What can hang from each mark:
M: U
U: A S
S: H Q V
V: B S W
B: V
W: V
E: J Q
H: R S T

Known rows, with every way that one mark hangs from another:
V(B S(H) W): [ -7.9  -4.8  14.8   4.0  -9.7  19.0  13.3  -0.9 -11.5 -13.2   7.2  -3.6
  -3.3   9.8  17.8  -1.4  18.4 -32.6  11.8  16.4  13.4 -47.0  -9.7]
M(U(A)): [  1.0   4.9  29.2  17.5   1.6  -6.5 -13.8  -9.0  -0.3 -33.4   2.7 -12.9
  -1.9   1.6 -23.1  -5.8  10.7   5.8   6.8   0.7 -11.8  17.6   5.2]
B(V): [ -6.3   3.4   9.0  -9.0  -8.5  -1.7  -1.3  -0.5  -7.1  -2.7   4.8   3.0
  -2.6   0.6  -9.8  -2.0   4.3  -6.0  -1.2   4.3  -4.2 -30.9  -0.8]
E(Q): [  7.0  12.1 -15.5   4.7  10.3  -1.0   8.7  -2.0  -6.4  14.4   2.0  -0.5
  -0.5  -0.5   9.0   2.2   2.7   2.6   7.9   5.1  -0.8  -2.6 -19.0]
V(W): [ -4.1  -3.7   4.9  -1.2  -5.5   9.0   1.7   0.7  -2.4  -3.4   3.1   0.2
  -3.0   0.8  -4.4  -6.9   3.0 -23.0  -3.3   8.9   1.1 -22.8  -2.8]
V(B S(H(R) Q)): [ -2.6 -15.1 -15.2  21.5   2.9  28.4   0.9  -2.6   4.2   6.9   0.0   6.8
  -5.4  10.4  29.6   3.2  22.7  -2.7  29.5   7.9  12.5 -26.5  -7.6]
W(V(S)): [ -1.1  -0.6   7.1  -8.3  -9.6  11.6   4.4   2.5  -6.7  -9.5   7.0  -1.6
   3.2   6.5  10.8  -1.4   9.7 -17.1   3.7   7.0   6.5 -20.6   6.9]
S(Q V(B)): [  2.3  -0.4  -4.1   6.2  -1.2   8.6 -14.6  -0.7  -3.8  10.2   1.1  -4.0
   4.3  11.8  15.1 -24.2   5.4  -0.9 -15.8   5.2  -5.9  -6.7  -1.1]
S(H(R) V(W)): [ -0.6  -6.1  -8.2  -4.7 -14.5  29.4  -7.1  -8.5  16.4   7.4   1.3   5.2
 -13.1   9.5  -3.5 -16.3   9.6 -25.0  24.9   2.9   9.0 -25.9 -43.0]
H(R S(Q) T): [ -1.9 -21.9 -24.3 -31.7  18.9  19.6 -22.4  -5.0  30.4  24.9  -9.0  24.9
 -16.4   3.4  15.1  -9.3  21.1  -5.2  48.5  -2.2 -17.3 -14.4  -0.9]
B(V(S(H Q) W)): [ -8.0 -13.0   7.0  15.6   0.3  18.7   2.7  -2.9 -10.8  -2.2  11.3  -1.4
  -6.9  10.5   8.4  -1.7  18.0 -14.0   3.3  19.0  35.6 -63.0  -8.3]
V(B S(H Q) W): [ -5.9 -11.6   5.0  24.6   3.8  20.9   6.7  -0.1 -11.4  -4.2   6.4  -5.9
  -2.4  12.2  23.6  -1.3  18.3 -19.5   1.8  19.7  20.7 -43.9  -0.7]
B(V(W)): [-10.4   1.4  13.0 -10.2 -13.8   8.6   1.1   1.4  -8.6  -6.4   7.4   4.0
  -6.9   1.3 -13.6  -8.4   6.1 -28.1  -2.8  13.3  -1.4 -55.4  -4.2]
H(R S T): [ -3.7 -16.4 -14.6 -50.6   5.6  17.1 -16.9  -7.1  28.3  15.7  -7.7  25.0
 -16.4   0.4  10.6  -9.8  19.3 -18.2  59.4  -6.9 -25.8 -17.4 -10.9]
S(H(R T) Q V): [  3.3 -15.6 -28.5  -6.3  14.4  30.0 -21.1 -11.1  31.0  27.8  -4.7  15.3
 -14.2  16.2  18.5  -9.0   7.9   1.3  30.5  -2.3   3.3  -8.9 -31.4]
U(A S(Q V(B))): [  4.6   5.3  -9.5  66.1  -1.7   6.2 -30.3   0.4  -1.1 -12.2   7.9  -4.2
   6.4  17.8  -6.4 -33.3  -5.3   8.7  20.6   7.4 -16.4   4.2   5.1]
H(S(V) T): [ -0.1  -8.7  -2.0 -61.0   0.6   4.8 -22.7  -7.7  19.2  13.3  -3.2  12.1
  -5.5   7.6  12.5 -28.4  14.1 -17.3  28.4  -7.6 -14.8  -7.4 -17.3]
U(A S(H V(W))): [  3.4   5.0   1.3  59.4  -8.0  12.2 -17.3  -5.8   8.5 -20.3   9.6  -9.3
  -5.4  17.5 -25.3 -22.9  -7.3  -8.3  37.7   9.9   3.4  -8.7 -27.5]
E(J Q): [ 10.6  16.0 -29.4   9.5  15.4  -3.7  12.8  -1.6 -13.2  30.8   3.1  -3.0
  -6.4  -2.3  17.4   2.4 -11.9   5.5  14.7   9.6  -0.3  -3.7 -40.0]
H(T): [ -1.5  -5.4  -5.4 -22.3  10.6   6.7  -5.1  -2.8  11.8   6.4  -0.3  11.4
  -5.2   3.8   9.6   0.3  -0.5 -10.9  14.7   0.1 -12.6  -9.5  -0.8]
U(S(H)): [  4.4   3.2 -10.7  48.4   7.3   1.6   2.9  -3.2   5.7   1.3   1.1  -6.3
  -5.5   7.2 -11.3  12.1 -14.1  13.7  37.3   4.0  -0.1   5.7 -12.3]
U(A S(H Q V)): [ 10.0   0.8 -13.5  80.8   8.7   7.3 -26.6  -6.0  10.6  -5.7   6.8  -9.7
  -2.0  19.5 -14.5 -14.4  -8.8  28.6  29.5   4.4   9.5  18.1 -16.1]
U(S): [  0.5   3.0 -10.7  32.8   0.8  -0.7  -1.7   2.7   2.2   0.7   3.0  -1.1
   1.1   2.0  -8.7  -3.3 -14.8   3.8  28.9   0.7 -10.6   4.5   1.7]
W(V(B S(H Q))): [  0.3  -3.7   4.1  24.0   4.2  19.4   4.0   0.6 -10.2  -2.2   3.8  -5.7
  -3.0  17.8  21.9  10.6  15.0  -2.3   3.8  18.5   6.9 -29.8   7.1]
V(S(Q)): [ -0.5 -13.5  -6.5  11.5   6.5   7.9  -2.6   2.6  -6.2   3.8   6.4  -1.1
   7.1   4.1  23.0  -7.7  11.4   3.4  -3.4   2.6  26.8 -10.2  11.9]
V(B S W): [-10.1  -5.1  13.7  -9.4 -15.9  15.9   8.9   3.7 -17.4 -14.2   9.2   1.0
   5.0   4.2  18.4 -17.1  17.1 -43.3   2.1  11.0   3.1 -48.9   4.9]
H(R T): [ -3.5 -10.6 -20.1 -26.3   5.0  19.7  -8.2  -3.4  23.6  12.7  -2.5  21.9
 -10.7   2.9  11.1  -2.0   6.4 -17.2  37.0  -4.1 -18.3 -15.7 -10.0]
B(V(S(Q) W)): [ -9.9 -12.7   7.0   2.3  -7.1  16.6  -0.9   3.2 -14.1  -3.2  13.3   3.1
   1.6   5.0   9.7 -17.6  18.5 -24.1  -6.2  15.6  25.6 -65.4   7.3]
S(H): [  2.5  -0.1   1.2  12.9   6.3   2.7   5.0  -4.5   4.3   0.5  -2.6  -4.2
  -7.3   6.0  -1.9  15.1   1.4  10.5   8.4   3.6   9.9   1.0 -14.2]

Rows:
[ -4.2  -8.8  -0.5  12.1   2.5  11.4  -0.8   3.9 -12.6  -0.4   6.2  -0.5
   9.2   6.9  29.4  -9.3  15.6  -5.9  -2.7   7.5  11.3 -22.2  16.3]
V(B S(Q))
[ -0.1  -7.5  -4.8   8.4  -0.2  14.4 -15.2  -1.2   2.0   9.6   4.9  -4.0
   1.1   9.0   4.0 -29.7   5.0 -13.2 -18.0   7.1  13.7 -19.0  -9.1]
S(Q V(W))
[ -1.8  -3.1   1.6  18.9   0.6  19.4  -8.0  -4.1  -2.8   5.8   2.0  -8.2
  -5.1  17.9   8.6 -16.2   9.5 -14.0 -10.1  15.9   7.2 -29.0 -17.6]
S(H Q V(B W))
[ -1.3 -25.7 -25.5   0.0  18.5  31.2  -5.8  -5.6  22.8  16.9   0.3  17.0
 -11.1  12.0  33.7   5.7  18.6  -4.1  43.5   0.9  17.7 -24.2 -12.8]
V(S(H(R T) Q))
[  6.7  -5.1  -9.4  19.1  10.9   8.2 -12.3  -6.0   8.0  14.8  -0.5  -7.3
  -3.4  13.8   6.6  -6.6   3.7  18.6  -5.7   3.0  23.5   7.0 -20.9]
S(H Q V)
[ -6.4   3.6   9.8 -14.4 -19.7  15.3  -5.0  -0.5  -7.2  -3.8   4.4  -2.2
   1.9   9.8   4.8 -31.6   7.4 -38.7  -9.9   9.0 -10.9 -32.1 -12.5]
S(V(B W))
[ -0.3  -0.9   5.4  -1.9  -8.4  13.8  -2.2  -6.2   4.9   1.4   2.6  -6.1
  -7.1  11.4  -3.8 -14.0   4.2 -18.4  -1.2   6.8  16.1 -20.2 -33.0]
S(H V(W))
[  6.4   0.1   0.6  32.4   7.3   0.5 -18.7  -7.5   4.4   2.7   5.0 -17.2
   5.1   8.3 -13.3 -26.4  -5.6  12.5  13.8   0.4  -7.7  20.5  -2.3]
M(U(S(Q V)))
[  2.5   6.8  18.7  51.2   2.1  -7.1 -14.2  -7.8   1.4 -33.2   6.8 -14.3
   0.1   3.8 -33.1  -8.9  -4.5   9.4  37.2   2.4 -22.6  23.1   7.0]
M(U(A S))
[ -6.8  -9.8   2.2   2.5  -1.6   6.4  -4.1   1.3 -12.8   0.9  11.1   3.2
   4.9   4.0  14.0 -10.5  15.4  -1.3  -4.6   7.0  23.5 -41.9   9.9]
B(V(S(Q)))
[  2.5  -5.3 -23.3  46.2  11.9  22.0 -19.3  -9.0  30.2  -8.5   0.8  17.0
 -18.3  13.5 -11.4   4.9  -5.0   2.7  84.3   0.3 -21.7  -1.8 -19.5]
U(A S(H(R T)))
[  2.4  -9.2 -20.1 -26.5   1.3  26.9 -14.3 -11.5  31.4  17.5  -3.1  15.9
 -14.6  13.7  11.9  -9.3   7.3 -12.9  40.8  -6.1  -4.4 -10.8 -39.9]
S(H(R T) V)
[  7.9   2.3 -19.0  55.4  -9.1  18.6 -24.5  -9.1  22.4 -10.3   3.8   3.1
 -10.0  14.7 -19.3 -17.0  -3.3   8.4  63.7  -2.9  -5.8   9.7 -33.9]
U(A S(H(R) V))
[  7.4   2.9   7.3  58.1   5.9  -1.2 -32.1  -8.7   5.9 -20.0   8.4 -17.2
   4.2  13.0 -24.3 -31.9  -1.6  18.9  22.9   1.9 -10.4  27.5   0.6]
M(U(A S(Q V)))
[  2.5  -7.0 -17.0  16.7  -1.3  25.6 -14.9  -7.4  13.1  17.2  -4.5   4.1
  -9.0  15.5  14.1 -11.4  13.1   1.3  16.3   4.5  -1.9 -11.3 -23.9]
S(H(R) Q V(B))
[  3.1 -12.3 -22.2  29.3  13.6  21.2  -6.3  -5.7  18.1  16.7  -5.9   6.8
 -14.3   5.6   5.7  13.1   8.0  17.0  23.8   3.2  11.0  -2.6 -13.9]
S(H(R) Q)
[  4.0  -8.4  -1.7  26.2  10.0  17.7   3.6  -0.7  -2.1   1.6   3.3  -5.8
  -4.5  15.7  15.8  13.4  11.4   7.1   1.9  12.2  23.3 -17.3   1.4]
W(V(S(H Q)))
[  5.0   7.7  18.4  63.5   8.4  -4.6 -11.0 -12.3   5.9 -32.3   4.0 -18.0
  -8.4   9.3 -35.5   6.9  -3.0  18.8  47.2   5.6 -12.7  24.1  -7.9]
M(U(A S(H)))
[ -2.5   3.0  10.4  -1.0 -13.7  16.8  -1.6  -4.3  -4.1  -3.1   3.2  -6.3
  -5.9  15.1   2.7 -15.7   7.9 -27.7  -1.1  12.1  -1.0 -33.0 -27.5]
S(H V(B W))
[ -0.3 -11.4 -19.1 -13.5  12.0  24.0  -3.9  -8.2  29.2  13.6  -4.8  18.2
 -19.2   7.8   9.6  13.2   6.2  -7.4  46.7  -1.9  -9.5 -13.4 -24.4]
S(H(R T))
[ -6.2 -14.0   4.4 -17.9   5.4  22.1   8.2  -3.1   7.3  -2.8   7.9   7.2
  -9.1  11.2  20.3   1.8  13.3 -34.0  26.9   8.5  18.0 -43.2 -15.9]
V(S(H(T)) W)
[ -0.1  -9.4  -9.5 -42.3 -15.5  12.9 -20.8  -6.6  18.9  14.3  -6.0  13.1
  -7.8   2.7   3.0 -31.7  20.6 -12.9  39.1 -10.6 -10.4  -4.7 -26.2]
H(R S(V))
[ -1.6   0.9   9.4 -38.7 -14.7   1.5 -16.5  -4.5  -0.8   3.3  -4.0   0.0
   0.0   6.8   9.2 -31.4  17.7 -16.7  15.0  -1.4 -19.9 -10.7 -11.2]
H(S(V(B)))
[  8.1   1.3   9.0  84.5  21.7  -2.2 -16.6 -12.0   7.2 -22.3   2.8 -19.5
  -7.6  11.6 -28.8   6.7  -1.9  33.2  37.6   9.0  -5.3  26.3   2.1]
M(U(A S(H Q)))
[ -1.6 -19.2 -14.2 -21.0  -5.0  24.6 -23.6  -5.5  17.8  19.4  -3.6  11.3
 -10.1   6.0   4.3 -38.7  24.3 -22.4  26.7   1.6   0.9 -26.2 -19.1]
H(R S(Q V(W)))
[  7.4  -6.9 -28.0  87.6  14.5  18.1 -20.6  -5.7  19.5  -4.6   0.1   4.7
 -13.1  12.2 -15.1   5.1  -2.8  27.3  62.3   5.2  -2.2   9.8  -9.2]
U(A S(H(R) Q))
[ -3.8 -21.2 -14.5  21.2   2.6  33.5   0.5  -3.8   8.5   6.2   5.6   7.3
  -9.8   7.4  17.8  -0.9  21.0 -14.9  27.5  10.7  31.4 -38.1 -15.3]
V(S(H(R) Q) W)
[  6.3   9.4  15.8  37.9  -8.0  -4.0 -24.5  -9.3   3.3 -28.4   8.9 -16.4
   3.0  10.4 -29.3 -30.6  -3.6   4.1  31.5  -2.0 -17.9  25.9  -8.3]
M(U(A S(V)))
[ -4.7 -15.6  -2.1  12.4   2.6  16.2   0.3   3.3  -8.4   0.0   8.7  -0.3
   4.1   4.6  18.8 -15.0  13.9 -18.2  -5.3   9.6  29.2 -33.2   8.5]
V(S(Q) W)
[  7.3   0.7 -15.5  66.4   4.0   4.3 -32.1  -1.7   6.6  -7.5   9.5  -5.0
   4.8  15.0 -12.8 -30.1  -9.4  19.0  22.5   1.5   1.2  16.8  -1.0]
U(A S(Q V))
[ -7.5  -7.5  -0.6 -42.7 -25.0  24.9 -17.3  -5.2  10.3   5.9  -3.9  11.7
  -9.9   4.5   6.2 -40.8  27.0 -46.7  34.9   3.5 -25.2 -41.0 -22.5]
H(R S(V(B W)))
[  4.0   6.2   9.5  13.2  -6.4  -3.6 -12.3  -8.6   2.8  -7.3   4.7 -15.9
   4.9   5.9 -18.5 -27.1  -7.1  -1.9  23.6  -4.8 -16.1  18.8 -12.7]
M(U(S(V)))
[  1.4 -18.2 -18.3  -7.5   8.7  12.6 -16.2  -4.3  17.5  19.4  -9.0  15.2
 -11.5  -1.5   7.7  -8.3  21.6   6.0  37.1  -2.3  -6.2  -6.2  -0.6]
H(R S(Q))
[  1.9 -14.4 -11.5 -40.9  14.9   6.7 -27.2  -8.1  22.6  23.2  -4.2  10.2
  -5.1  11.6  17.4 -29.2  15.8  -3.6  18.9  -3.7  -6.1  -5.7  -7.2]
H(S(Q V) T)
[ -3.2  -9.1   5.4 -17.6  -4.9  13.3 -19.2  -2.1  -0.3   9.0  -1.8   0.6
  -3.2  10.3  11.0 -37.7  21.4 -25.4   2.3  10.1  -9.1 -32.5  -3.9]
H(S(Q V(B W)))
[  2.9 -13.7 -15.2  20.0   4.8  32.3  -0.5  -2.1   9.9   8.5   0.0   6.7
 -10.2  11.5  18.2   9.9  17.5   0.1  27.2   8.3  16.5 -24.7  -8.2]
W(V(S(H(R) Q)))
[ -9.1 -11.3   5.2  11.9  -2.1  19.7   1.9   5.0 -17.3  -4.9   8.3  -1.0
   4.9   8.1  26.0 -15.6  18.6 -28.9  -5.6  16.9  11.2 -45.7  14.8]
V(B S(Q) W)
[ -4.1 -10.1   3.2  16.1   5.5   9.5  -0.5  -3.2  -8.1   2.0   7.9  -1.0
  -3.0   9.8  13.4   4.6  16.0   9.1   6.6  10.7  32.9 -39.7  -4.6]
B(V(S(H Q)))
[  6.0   5.5  -4.3  72.6   5.9   1.2 -10.3  -4.6   7.1 -21.0   4.5  -6.5
  -6.4  10.5 -22.8   7.8 -10.9  19.3  46.1   6.0  -3.1  14.4  -9.4]
U(A S(H))
[  2.9   0.0   1.4  47.0  17.6  -2.2  -7.5  -6.2   1.1  -1.7   3.0 -15.0
   0.9   3.7 -14.3  -4.3  -6.9  17.6  21.8   5.2 -11.9  18.3  13.8]
M(U(S(Q)))
[ -3.5   2.6  12.5  -7.7 -14.2  15.2   6.5   4.6 -15.2 -13.4   6.5  -0.5
   4.1  10.2  18.1  -3.9  13.3 -27.4   2.1  10.3 -10.5 -33.0  13.3]
W(V(B S))
[  3.6  -0.4  -3.0  19.1   5.0  10.7 -11.0  -6.1   0.3  10.2  -1.9  -8.1
  -2.7  17.1  13.4  -9.9   7.1   9.0  -7.0   8.2   5.4  -4.9 -14.8]
S(H Q V(B))
[  7.7  10.0  18.8  51.0  -1.2  -1.3 -20.2 -15.5   8.1 -28.5   6.1 -20.5
  -3.5  15.5 -31.7 -15.3  -2.6  14.7  40.9   0.8  -9.1  27.8 -23.5]
M(U(A S(H V)))
